Each row was made from one path, in order. Every step used is in the known rows, and no mark comes twice. Write each row's path.
Known rows:
D > L: 1.824 3.979 3.220 0.301 -0.542 3.325 -0.097 0.181 -6.034 -0.190 0.335
 -3.228 3.489 -0.828 -0.413 -1.519 0.003 2.295 -4.243
B > V > F > S > D > L: -0.677 -1.567 0.989 -0.570 1.562 -1.972 -0.710 2.158 -4.525 -1.672
 -3.966 -2.676 0.719 3.649 -1.575 -0.913 -1.580 3.828 -0.183
E > S > B > V: 0.718 -4.030 4.022 0.142 2.353 1.066 -0.478 -1.374 0.836 -0.823 3.685
 -1.617 2.659 2.480 -0.315 0.793 0.603 4.009 -0.145
V > E: 1.847 4.775 -1.091 -0.966 0.002 1.106 -1.703 2.969 -1.046 -0.963 -0.717
 -4.751 2.353 1.518 -2.030 -1.717 -1.483 1.847 -1.395
S > B > V > D > L: 0.518 -0.444 5.002 -0.634 1.214 0.972 1.872 0.076 -3.929 -0.522 5.107
 -2.517 2.844 2.578 0.316 0.883 1.579 3.866 -0.820
E > V: 1.654 2.883 1.371 0.756 2.280 0.139 -1.130 2.374 -1.891 -0.954 -2.233
 -2.090 1.472 2.492 -0.137 -1.114 -2.087 -1.216 -0.378
F > V: 0.902 1.006 -0.614 -2.004 1.102 1.519 -0.737 3.455 -4.051 -0.428 -3.676
 -1.961 -0.245 2.557 -1.251 -1.233 -3.322 -4.208 -2.780
B > V: 0.393 4.248 2.951 1.074 2.715 -1.629 0.787 1.533 -3.858 -0.844 0.082
 -1.864 0.850 3.266 -1.412 -0.255 -0.537 1.120 -0.215
F > S > B > V > D > L: -1.765 -3.673 0.289 -2.369 -0.099 -0.687 -0.813 -1.025 -2.102 -0.909
 3.985 -3.974 2.240 2.221 0.166 0.194 -0.112 1.742 -1.256
B > S: 2.442 1.963 3.522 -0.169 1.362 -1.983 -0.297 0.602 -1.364 -0.392 2.475
 -3.855 1.992 0.844 -0.366 -0.855 0.833 2.581 -0.172
E > S > B > V > F: 0.971 -4.715 3.628 -0.132 2.439 1.078 -0.984 -0.591 0.677 -1.022 2.015
 -1.669 2.188 2.847 -0.619 0.769 0.156 4.597 0.263
F > S > B > V > G: -2.232 -4.044 -0.564 -2.103 1.193 -0.318 -1.529 -0.881 -0.526 -0.911
 1.524 -3.685 1.519 2.929 0.162 -0.192 -0.851 -0.209 -0.267
B > V > F > S > D: -0.872 -1.653 0.207 -0.557 1.854 -2.587 -0.859 2.041 -3.611 -1.666
 -3.769 -2.614 -0.285 4.136 -1.538 -0.661 -1.887 2.549 0.657
E > S: 1.935 -0.910 1.750 0.321 0.610 1.704 -1.337 -0.968 0.107 -0.409 2.034
 -2.635 1.355 0.382 -0.614 -0.300 -0.416 1.952 -1.312
F > S > D > V: -2.487 -3.986 -1.886 -1.398 -2.035 -1.320 -2.732 -2.602 -2.050 -1.201
 -0.663 -2.407 -0.302 1.087 0.034 -0.444 -0.606 -1.323 -1.864
B > S > D > V > E: 1.502 -0.925 3.489 -0.425 -0.120 -2.918 -0.750 0.447 -1.164 -1.278
 -0.085 -2.562 1.951 1.214 -0.555 -0.725 1.740 4.343 -0.185
E > S > D > V: 0.848 -4.170 2.460 0.556 -0.841 0.975 -1.402 -2.253 -0.454 -1.009 0.118
 -0.741 0.708 0.392 -0.269 0.160 0.734 2.729 -1.490
B > S > D: 1.499 -2.437 3.556 -0.120 0.115 -1.851 0.246 -0.764 -2.217 -0.708 1.145
 -3.958 1.664 0.716 0.517 -1.478 0.860 4.345 -0.206
E > S > B: 1.166 -4.190 3.143 -0.146 1.119 2.588 -1.184 -2.347 1.100 -0.466 4.101
 -2.188 2.496 1.187 0.171 0.538 0.449 2.862 -0.934

Write each row's path:
0.492 -2.557 -0.679 -1.118 2.264 -0.435 -3.020 2.902 -0.735 -1.618
 -4.421 -2.574 1.029 3.863 -0.323 -0.774 -2.963 -0.184 0.760
E > V > F > S > B
-2.328 -3.482 -1.086 -2.254 0.976 -1.391 -2.089 -0.668 0.074 -1.329
 2.269 -3.808 2.195 3.475 -0.601 -0.128 -1.042 0.938 -0.357
F > S > B > V > E
1.260 -3.990 3.975 -0.393 1.460 0.969 0.281 -0.836 0.336 -0.689 5.092
 -2.218 2.281 2.061 -0.127 1.037 1.013 4.559 -0.050
E > S > B > V > D
1.581 -0.658 -1.879 -3.074 1.120 1.340 -1.813 5.398 -0.774 -1.167 -4.381
 -2.980 1.397 3.070 -2.482 -1.677 -3.663 -0.646 -2.246
F > V > E > S
-0.382 -4.019 -1.820 -2.196 0.281 0.534 -3.307 0.457 -1.717 -1.083
 -2.104 -3.701 -0.119 2.550 -0.668 -0.309 -2.101 0.378 -0.236
V > F > S > B
1.944 1.178 -0.776 -3.121 -0.704 1.327 0.821 4.623 -5.062 -0.134 -0.655
 -3.215 -0.945 1.699 -0.865 -0.725 -2.401 -3.021 -2.626
F > V > D
0.015 -1.977 1.507 0.354 -1.586 0.348 -1.424 -0.876 -4.409 -1.234 -4.098
 -0.353 -0.947 1.235 -0.295 -0.160 0.266 0.721 -1.451
S > D > V > F
1.344 6.746 0.987 -0.211 -0.180 -0.611 -2.636 2.165 -1.242 -1.254 -1.541
 -0.118 1.093 1.604 -2.561 0.767 0.991 -0.958 -1.764
D > V > E
1.705 -0.801 0.343 -1.385 0.626 1.821 -2.070 1.514 2.038 -1.221 1.509
 -4.162 3.683 1.947 -1.627 -0.825 -0.634 4.623 -0.783
V > E > S > B
1.082 -2.675 -1.841 -3.023 0.505 1.479 -1.516 4.690 -1.176 -1.303 -5.087
 -3.010 1.292 3.060 -2.090 -1.984 -3.645 0.166 -2.268
F > V > E > S > D
-0.119 -0.111 3.342 -0.501 2.629 0.282 0.090 0.680 -1.224 -1.129 2.546
 -2.359 3.286 4.111 -0.756 0.302 0.320 3.335 0.106
S > B > V > E
-0.273 -0.885 2.154 0.775 -1.752 0.402 -0.701 -2.118 -4.187 -0.956
 -1.696 -0.285 -0.369 0.691 0.117 -0.095 0.880 0.015 -2.041
S > D > V
0.609 0.495 1.783 0.004 2.064 -1.659 -0.035 2.786 -0.952 -1.764 -1.278
 -2.913 2.329 3.714 -2.268 -1.032 -0.811 5.529 0.275
B > V > E > S > D
-0.087 -0.404 1.078 0.093 -1.820 0.179 -1.244 -0.542 -3.106 -1.370
 -2.659 -1.142 0.554 1.138 -0.666 -0.599 0.545 1.396 -1.852
S > D > V > E
-2.029 -3.778 -0.388 -2.317 0.185 -1.372 -1.014 -1.159 -1.226 -0.885
 4.292 -3.851 1.194 2.721 0.160 0.422 -0.336 0.526 -0.410
F > S > B > V > D
1.603 -1.615 -0.592 -1.008 -0.633 1.378 -1.748 1.483 0.840 -1.415 -1.043
 -4.550 2.689 1.305 -1.582 -1.851 -1.235 5.133 -1.125
V > E > S > D
1.642 4.502 1.317 -0.310 0.016 -0.546 -3.018 1.743 0.457 -1.401 -1.029
 0.039 1.503 1.461 -2.672 0.993 1.175 0.529 -1.514
D > V > E > S
-2.522 -3.941 -0.328 -1.745 1.061 -1.263 -1.749 -1.752 -0.697 -1.030
 2.911 -3.246 1.601 3.141 -0.012 0.203 -0.765 -0.093 -0.496
F > S > B > V
